Each row was made from one walk, in order. Every step used is in the known rows, and no mark comes twice. Write each row's walk.
Known rows
h -> f: [ -4 -14  -6  -3 -14   0 -17  -4 -20  -6  26   1  23 -33 -42  10   4 -32
  10  20 -14  -6   7  -9   0  -2  52 -30  13 -22 -12  17   4   1   5  12
  -8 -27]
f -> c -> v: [-19  -4   1  -4  -3  17 -24  -2 -22 -17  21  13   7 -16 -27  12 -14 -24
  14   7   1 -31   7   5 -12 -21  41 -16  38 -24  -6  13  -3   4 -22  18
   4 -18]
b -> f: [ -8   4  -2  -9  -7   1 -17  -7 -29  -6  35   7   0  10 -36   9   0 -29
  -3  15 -15  -9  18  -9 -16  13  51 -21  11 -31 -13  42   3  12  22  -3
  -8 -18]
z -> h -> f -> r -> p -> b: [ -2 -25   1  16 -12  28 -29  -3 -19  -3  35   9 -10  10 -40   8  34 -34
   5  33 -10  -4   3 -11  17 -21  35 -17   0 -23  15  10  20 -17  48  -7
 -32 -30]
b -> p -> r -> f: [ 17 -11  19   1  -7   4  -7  -7 -47 -13  38   4 -27  42 -48  12  -4 -28
  -4  18  -7 -12  19 -25  -7  -6  55  16   3 -18  -5  33   8   1   5  16
  -7 -23]
f -> h -> z: [-18  -6 -18   2 -11  -1 -28 -17 -25 -19  33   4  13  -6 -44  10  22 -28
   6  28  -5  -6   1   8  -5 -10  59 -33  23 -24  -3  23   1  10  37  29
 -11 -20]
p -> r -> f -> u -> j: [ 28   8  -1  16  -8  29   3 -13 -45 -21  36  -1   7  -4 -59   3  -3 -23
  -1  19  17 -10  -1  -1   4  -4  53   3  -2 -14 -16  19   4   4   8   3
  -8  -9]
c -> v -> q: [  9  -4  11  -2  -6  23 -13  -5 -24 -16  27   0   7  11 -13  10 -19 -32
   7   4   9 -18   4   3 -39  -2  48  -6  32 -32  -9  -1 -11   5 -38  27
   3 -18]
c -> p: [-18 -16   9  -6  -8   5 -19   4 -32 -13  24  -2  13  19 -29   7   1 -36
   8   1 -11 -11   0 -15  -5  -3  47 -18  41 -29   1  47   2   8 -19  21
 -12 -22]
r -> p -> b -> f -> h -> z -> c -> v: [ -9  -3   7   3  -5  25 -48   9 -20 -13  46  18 -26  17 -34  40  20 -24
 -19  28 -34 -18   8   9 -20 -17  62 -26   6 -21  18  39   6  20  22  -1
 -10 -33]
z -> h -> f -> u -> p -> r: [-10 -13 -21  10 -14  16 -11 -19 -44 -13  39  -4   2 -38 -44  -2  19 -31
  15  24   3 -24   5  10   8   0  42  -6   3 -26 -18  53   6 -15  45   6
 -20 -29]
u -> f -> h -> z -> c: [-12  20 -15  12 -11  -5 -27 -12 -34 -12  33   5 -12 -72 -61  14  23 -20
   9  40  -4 -23   4  16   3  -3  62 -36  22 -21   4  36   1  22  28  12
 -17 -27]
u -> p -> r -> j: [  2 -10  14  -6  -3  10 -11   1 -38 -19  31   0   0 -18 -28  11 -14 -30
  -2  14  19 -25  17 -11  26   2  41   8  38 -15  -8  31  12   7 -33   3
 -23  -6]
u -> f -> c: [-16  16  -9   6  -9   3 -10  -4 -23 -15  26   3  -5 -62 -59   0   0 -22
  19  25   3 -26   3  -4   4  -7  45 -29  35 -28   1   9   0   7  -5   0
 -22 -17]
h -> z -> c: [-19  -5  -6  -5  -8   3 -27  -6 -32  -6  27  -2   0 -42 -41  19  20 -27
  14  23  -5 -21  14  -3  10  -2  51 -25  22 -16   3  49   2  23  -8  25
  -5 -23]
z -> c -> p -> u -> f: [-12  16  10   9  -5  20  -5   4 -45   2  30  -1  -7 -48 -32  12   2 -28
   1   6   0 -34  -1  -8  -5   2  41 -27  28 -26   0  55  -2   7 -34   5
 -16 -28]
r -> p -> u -> f -> c -> z: [ -2  18  -1  16  -6  22  -7  13 -21 -12  28  -8 -14  -1 -35   9   9 -28
   7  13  -4 -30  -7   4   3 -25  40 -37  31 -26  10 -32   9  -9 -39  -8
  -9 -17]
b -> f -> r -> p -> u: [  6   3   3  12   1  32 -16  -8 -28  -8  39  11 -21  64 -37  -5   8 -27
 -23   7   1  -7   8 -15  -3  -5  43 -21   3 -32  -4  25  12 -10  23 -25
 -16 -24]
f -> q: [ -1  -9  -4   6  -8  20 -17  -5 -22 -17  28   2   6  14 -47   2  10 -36
  20  13  12 -11   2 -10  -2   6  49  -8  25 -29 -10  17  -3  12  -7  18
 -17 -18]
h -> z -> c -> p: [-29 -17   4  -8  -6   4 -36   1 -38  -8  24  -6   4 -20 -40  23  19 -28
   9  14 -18 -20   1  -5   6  -7  54 -26  36 -18  16  68   0  24 -32  27
 -10 -30]
b -> f -> h: [ -5  11 -12   5  -6   0 -24 -18 -32 -10  37  21  -9  23 -40   7   6 -25
  -8  23  -8  -8  12   2 -20   4  58 -22  13 -32 -15  42   3  15  63  -3
  -9 -22]
z -> c -> f: [ 24   1   9   5  -8  -3 -17   5 -40   5  25  11  -5 -35 -23  28   5 -27
   2  12  -1 -25   9  -2   1  -2  46 -11  32 -19   6  26   6  11 -12  16
  -1 -32]
c -> f: [ 24  -8   6  -1 -11  -7 -12   6 -31  -4  29   3  14  -8 -23  22   2 -31
  -1   9  -8 -10   4  -2 -10  -3  46 -17  30 -26   4  -1   5  -4  -6  20
  -7 -25]
u -> p: [-21  -7  -7   0  -8  -3 -13   4 -23 -20  26  -7  -5 -18 -35  -3  -8 -36
  14   4   8 -18   9  -7   9  13  51 -20  39 -29 -12  48   4  10 -15  13
 -30 -18]
f -> c: [-22   0  -9   3  -4   9 -17  -9 -23 -13  22  10   0 -19 -42   3   0 -26
  19  17  11 -24   8 -11   7 -15  41 -18  38 -25  -3  21   2  10  -2  15
 -10 -16]
z -> h -> f -> r: [ -7 -15 -14  10 -12  11 -29 -25 -35   0  25  10   7 -19 -39  -2  24 -26
  13  31  -1  -9   7   7  12 -10  39 -18   4 -23  -5  24  10 -14  58   1
 -13 -29]
c -> z: [-11  -3   0  -6 -11   1 -12   7 -31 -12  24  -9  22  16 -17  14   4 -34
  10   7  -5 -16  10   5   1  -3  40 -20  30 -25  -2  -5   6   2 -19  18
   5  -8]
b -> p -> r: [-27 -15   9  -2 -15   3  -4 -10 -45 -17  36   1 -10  35 -32   6  -4 -29
   3   8   2 -25  23 -26   3  -3  47  18  17 -24 -11  42   5   1   0  20
 -13 -23]
c -> v: [ -4  -6  11 -12  -8  13 -17   4 -23 -16  26   5  17   0 -15  12 -13 -33
   9   0  -7 -19  12   3 -21  -6  45 -15  27 -26 -15  19  -1   1 -20  22
   8 -17]
b -> p: [-25 -11   0   0 -18   2 -16  -7 -23 -15  30   5 -14  33 -38   1   6 -31
   9  10  -1 -21  17 -16  -6   4  58   3  23 -25 -12  48  -1  12  -3  24
 -18 -28]
f -> r -> p -> u: [  6  -4   5  16  -1  35  -9  -6 -25 -14  31   7 -10  48 -32  -9   9 -33
  -5   3  18 -12   3 -18  11 -16  37 -17  19 -28  -3  10  14 -15   2  -3
 -15 -22]
v -> c: [-10   1  -4   8  -9   2  -1  -5 -25 -11  18   3   8   4 -13   8 -20 -34
   9   8  11 -17  19 -21 -22  -8  35  -3  33 -33  -2  26   5   7   1  14
  10 -21]

Which walk is each row?
[ -2 -26   6  12 -11  26 -21   9 -11 -14  34   4   4  13 -55   7  15 -33
  -8  23  -8   1   2 -23  24 -18  42 -22   9 -23  19 -11  16 -13   9  -8
 -35 -28]	h -> f -> r -> p -> b
[  5 -10  20   1  -2  17 -21  -6 -43 -19  32  16 -30  30 -45  20 -20 -17
  -4  15  -9 -31  13  -9 -16 -29  53  17  13 -14   4  16   1  -2 -19  16
   4 -26]	b -> p -> r -> f -> c -> v
[ 13 -10 -12   5 -13 -12 -30  -8 -31 -11  35   4  16  -8 -38  29  23 -25
 -10  27 -16  -4  -7  18 -12 -15  62 -33  25 -23  13  -6   2  -1  28  30
  -9 -29]	c -> f -> h -> z
[ -4  -9 -10  11  -7  26 -36 -24 -25  -2  21  11  -5 -36 -21  16   3 -22
  23  31  -1 -28  -3  21 -34 -24  44 -14  21 -25  -1  -2  -9  -2   1  17
   2 -33]	z -> h -> f -> c -> v -> q
[  7  -7 -23   8 -17  22 -20 -23 -24  -2  33   9  12 -26 -44   0  39 -32
  22  33  -5 -14   3  14 -12  -4  46 -18  -3 -24 -22  40   1  -6  57  16
  -3 -32]	z -> h -> f -> u
[ 11   0  -2  20 -16  26  -4 -17 -42 -24  39   1 -17  35 -67   0   1 -20
  -5  20  13 -19   4  -4  -3  -1  68  23  -4 -12 -15  37   0   8   1   9
 -19 -22]	b -> p -> r -> f -> u -> j
[ -9   5 -10   2 -11  35  -6  -3 -22 -10  53   8  11  13 -48  12  17 -30
 -15  22  -6  -9  13  -9 -15  14  40 -14  -6 -33  -3  32  -4   4  36   3
 -23 -12]	p -> b -> f -> u
[-25  -4  -3   7 -14  21  -6 -12 -28  -8  34   5 -10  33 -25   3   5 -33
  -1   4   8 -27  14 -17 -13   3  50  -2  10 -26 -20  42  -4   0  -9  25
 -16 -26]	b -> p -> u
[ 13 -17  11   2   1   1 -28 -11 -55 -19  38   0   2  26 -54  25  12 -25
 -14  27 -24   4  -9  -4  -7 -26  59 -22  16 -18  17  27   7  -1  24  23
  -6 -22]	c -> p -> r -> f -> h -> z
[-36  -6 -10   6  -6  16 -19   3 -30 -16  46   0  -9  10 -50   4  -7 -25
 -22  14   2 -11  14 -10  20  18  40 -17  12 -34  15  34   4   1  17 -18
 -56 -11]	u -> p -> b -> f -> r
[ 18 -16  -4   9  -8   7 -37   2 -34  -4  31  -2   1 -32 -52  35  28 -25
   6  26  -7 -18  -7  11   1  -2  59 -15  24 -17  21  11  -4  16 -27  26
 -13 -35]	h -> z -> c -> f -> q
[  8   5  13   5  -2  28 -17  -6 -33  -7  22   9 -11 -15 -13  17 -16 -27
  11   8  15 -33  10   3 -28  -2  46   2  35 -26  -6  25  -9  19 -43  24
   9 -25]	z -> c -> v -> q
[ 24   8  -2  18  -7  -4 -23  -8 -42   0  25  25 -15 -23 -28  26  10 -23
  -4  20   6 -24   5   9  -3 -12  54 -11  36 -21   4  25   6  13  26  16
  -2 -36]	z -> c -> f -> h
[-30 -22 -12   6  -9   9 -42 -14 -32   1  18   9   1 -29 -40  12  24 -26
  23  27 -20 -22  -8   2  -2 -26  44 -26  30 -22   7  47   3   1  19  11
 -14 -37]	z -> h -> f -> c -> p
[  7  -5   5   6  -2  14 -27  -4 -22 -15  34  12 -24  62 -50  -7   9 -26
 -12  14  -9  -1  11 -15   2  -3  52 -17  16 -32   3  28  15   2  27 -26
 -19 -26]	b -> f -> r -> p
[  6  21  -7  22  -6  19 -21  -6 -27 -10  37   5 -32 -36 -50  12  31 -27
   1  30  -4 -24  -4   5  -3 -17  61 -42  15 -21   2  30   8  11  15   2
 -15 -35]	r -> p -> u -> f -> h -> z -> c
[-12   1  -5   7 -12  -1  -4   5 -31 -11  15  -7  19  25   1  19 -19 -34
   5   6   2 -20  17  -5 -19 -12  31  -7  36 -31   9  -9   7   2 -19  14
  21 -13]	v -> c -> z
[ 26 -21  17  14  -9  19 -15  19 -21 -11  38   6  -4  40 -34  19  11 -32
 -19  12  -3  -1  -2 -15  15 -19  38 -11  26 -27  35 -26  17 -18  -3  -1
 -33 -26]	c -> f -> r -> p -> b
[  7 -11  32  -5   1  22 -21  -1 -54  -4  24  13  -3  -9 -21  27  -2 -25
  -5  15   9 -34  14 -19  22 -14  36  16  43  -8   8  54  11  19 -43   7
   0 -18]	z -> c -> p -> r -> j
[-22 -11 -17   3 -11   2 -27   1 -25  -8  18  -2  24 -27 -42  19   5 -23
  12  25 -14 -21   0   9  12 -23  44 -34  28 -18   9 -26   4  -1 -19   8
  -1 -20]	h -> f -> c -> z
[-10  -8 -17  11 -17  -3 -20  -7 -34   4  15  -4  17  -5   2  25   4 -33
  17  26 -14 -19  14  11 -24 -19  32 -13  13 -27   6  -2  11  -8  23   8
  24 -27]	v -> c -> z -> h -> f
[-41 -13  -3   8  -8  17 -36  -1 -37 -10  36   6   2 -15 -40  34  27 -28
  -5  27 -12 -18  -3  -4   8 -16  50 -26  30 -20  28  52  -1  21   9  31
 -28 -26]	f -> h -> z -> c -> p -> b
[-25 -15   2  15  -6  27 -20   9 -27 -10  37   2   3  53 -30  28 -12 -34
 -15  11 -10  -9   2 -28 -36   4  38   4  20 -41  29  34  -7  14 -10  -4
 -24 -24]	v -> c -> p -> b -> f -> q
[ 15   5   9  13  -9  10 -12   4 -18 -22  30   0 -22   9 -61 -15   7 -28
   4  18   3  -7   1 -10  12  -8  50 -23  28 -31   8   4  15  -4   3 -19
 -29 -25]	u -> f -> r -> p
[ -2   9  -8  26  -1  25 -37 -15 -48  -5  28   5 -11 -17 -49  27  16 -18
 -13  23  -1 -18 -20  14  -4 -16  71 -33  12  -5   8  53  -2  25  -8  16
 -17 -28]	r -> f -> h -> z -> c -> p -> u -> j
[-23 -10   2  -2  -7  -1  -1   1 -45 -22  33 -11  -1 -17 -29   2 -18 -34
   7   1  11 -22  14 -16  19   5  41  -6  32 -28 -11  42   9  -1 -13   8
 -24 -13]	u -> p -> r
[ 20   3 -11  18  -9  10 -16   5 -33  -9  31   4 -16 -36 -45  12   9 -27
   0  11  12 -32   1  17   8   8  55  -8  37 -24   4  49  -1  10 -14  14
 -22 -37]	z -> c -> f -> u -> p
[ -7 -17 -10   8 -10   8 -21 -13 -27 -11  25   5  22 -17 -55  -2   4 -24
  -2  22   0  -5   6  -5  18  -7  46 -23  13 -23   0   5   6 -10  17   0
 -17 -26]	h -> f -> r
[  0  -8   8   6  -4   6 -17  -3 -51 -15  29   2 -25  50 -47  22  -3 -18
  -2  22  -7 -27  11  -5   6 -28  48  11  16 -13  16  -8   7  -1 -19  13
   0 -17]	b -> p -> r -> f -> c -> z
[-33   3  -5   3   3  25 -23 -10 -38  -2  34   9  -4  20 -32  13   0 -22
 -14   6 -11 -25  -3 -13 -16 -10  41 -29  23 -30   2  48  -6   4  -8  -4
 -15 -23]	b -> f -> c -> p -> u
[  9  -2  10   7  -4  27  -5   3 -19  -9  31   3  -9  32 -20   2   9 -41
   5   0   4 -14   5 -21  -7 -10  43 -23  20 -27 -15  22  12  -4 -10   9
  -6 -23]	r -> p -> u
[-28  10 -21  16 -19   8 -18 -20 -28 -17  46  -2 -14  -7 -54   8  25 -23
  -9  29  -6 -24  -1  10 -19  -2  69 -30   3 -26  -5  24  -8  -1  23  23
 -31 -30]	b -> p -> u -> f -> h -> z
[  2  -8   8   8  -2   8 -14 -14 -45 -14  33  13 -36  28 -60  11  -5 -19
   0  25   0 -24  14 -23   3 -23  52  14  13 -16   5  25   5   4   2  14
 -12 -23]	b -> p -> r -> f -> c
[-14  15   5  20  -1  28  -9  -6 -51  -3  30   3  -9 -30 -44   2   2 -20
 -10   8  14 -32  -3  -6  14  -3  35 -22  27 -27  11  43   0  -3 -22  -8
 -25 -27]	z -> c -> p -> u -> f -> r
[ -6 -15  18  -3   0  34 -35   2 -30  -7  41  15   6  44 -40  23   5 -20
 -37  24  -7  -7   7 -14  13   0  37  -3  20 -20  29  24   5   6  -9 -15
 -38  -9]	c -> p -> b -> f -> r -> j
[-13  -1 -31  18 -26  22 -25 -14 -30  -7  24  -9  28 -21 -33   9  31 -25
  19  28  -3 -21  -8  41   1  -5  53 -19   0 -15 -16   5   1  -1  21   6
  -3 -21]	c -> z -> h -> f -> u -> j
[ -7 -26   8   1  -3  20 -40 -18 -47   2  22  16   3 -30 -30  26  17 -20
   8  37  -9 -29  -1  -3  15 -36  33   1  28  -7  11  29  11  -3   1   1
  -7 -26]	z -> h -> f -> c -> p -> r -> j
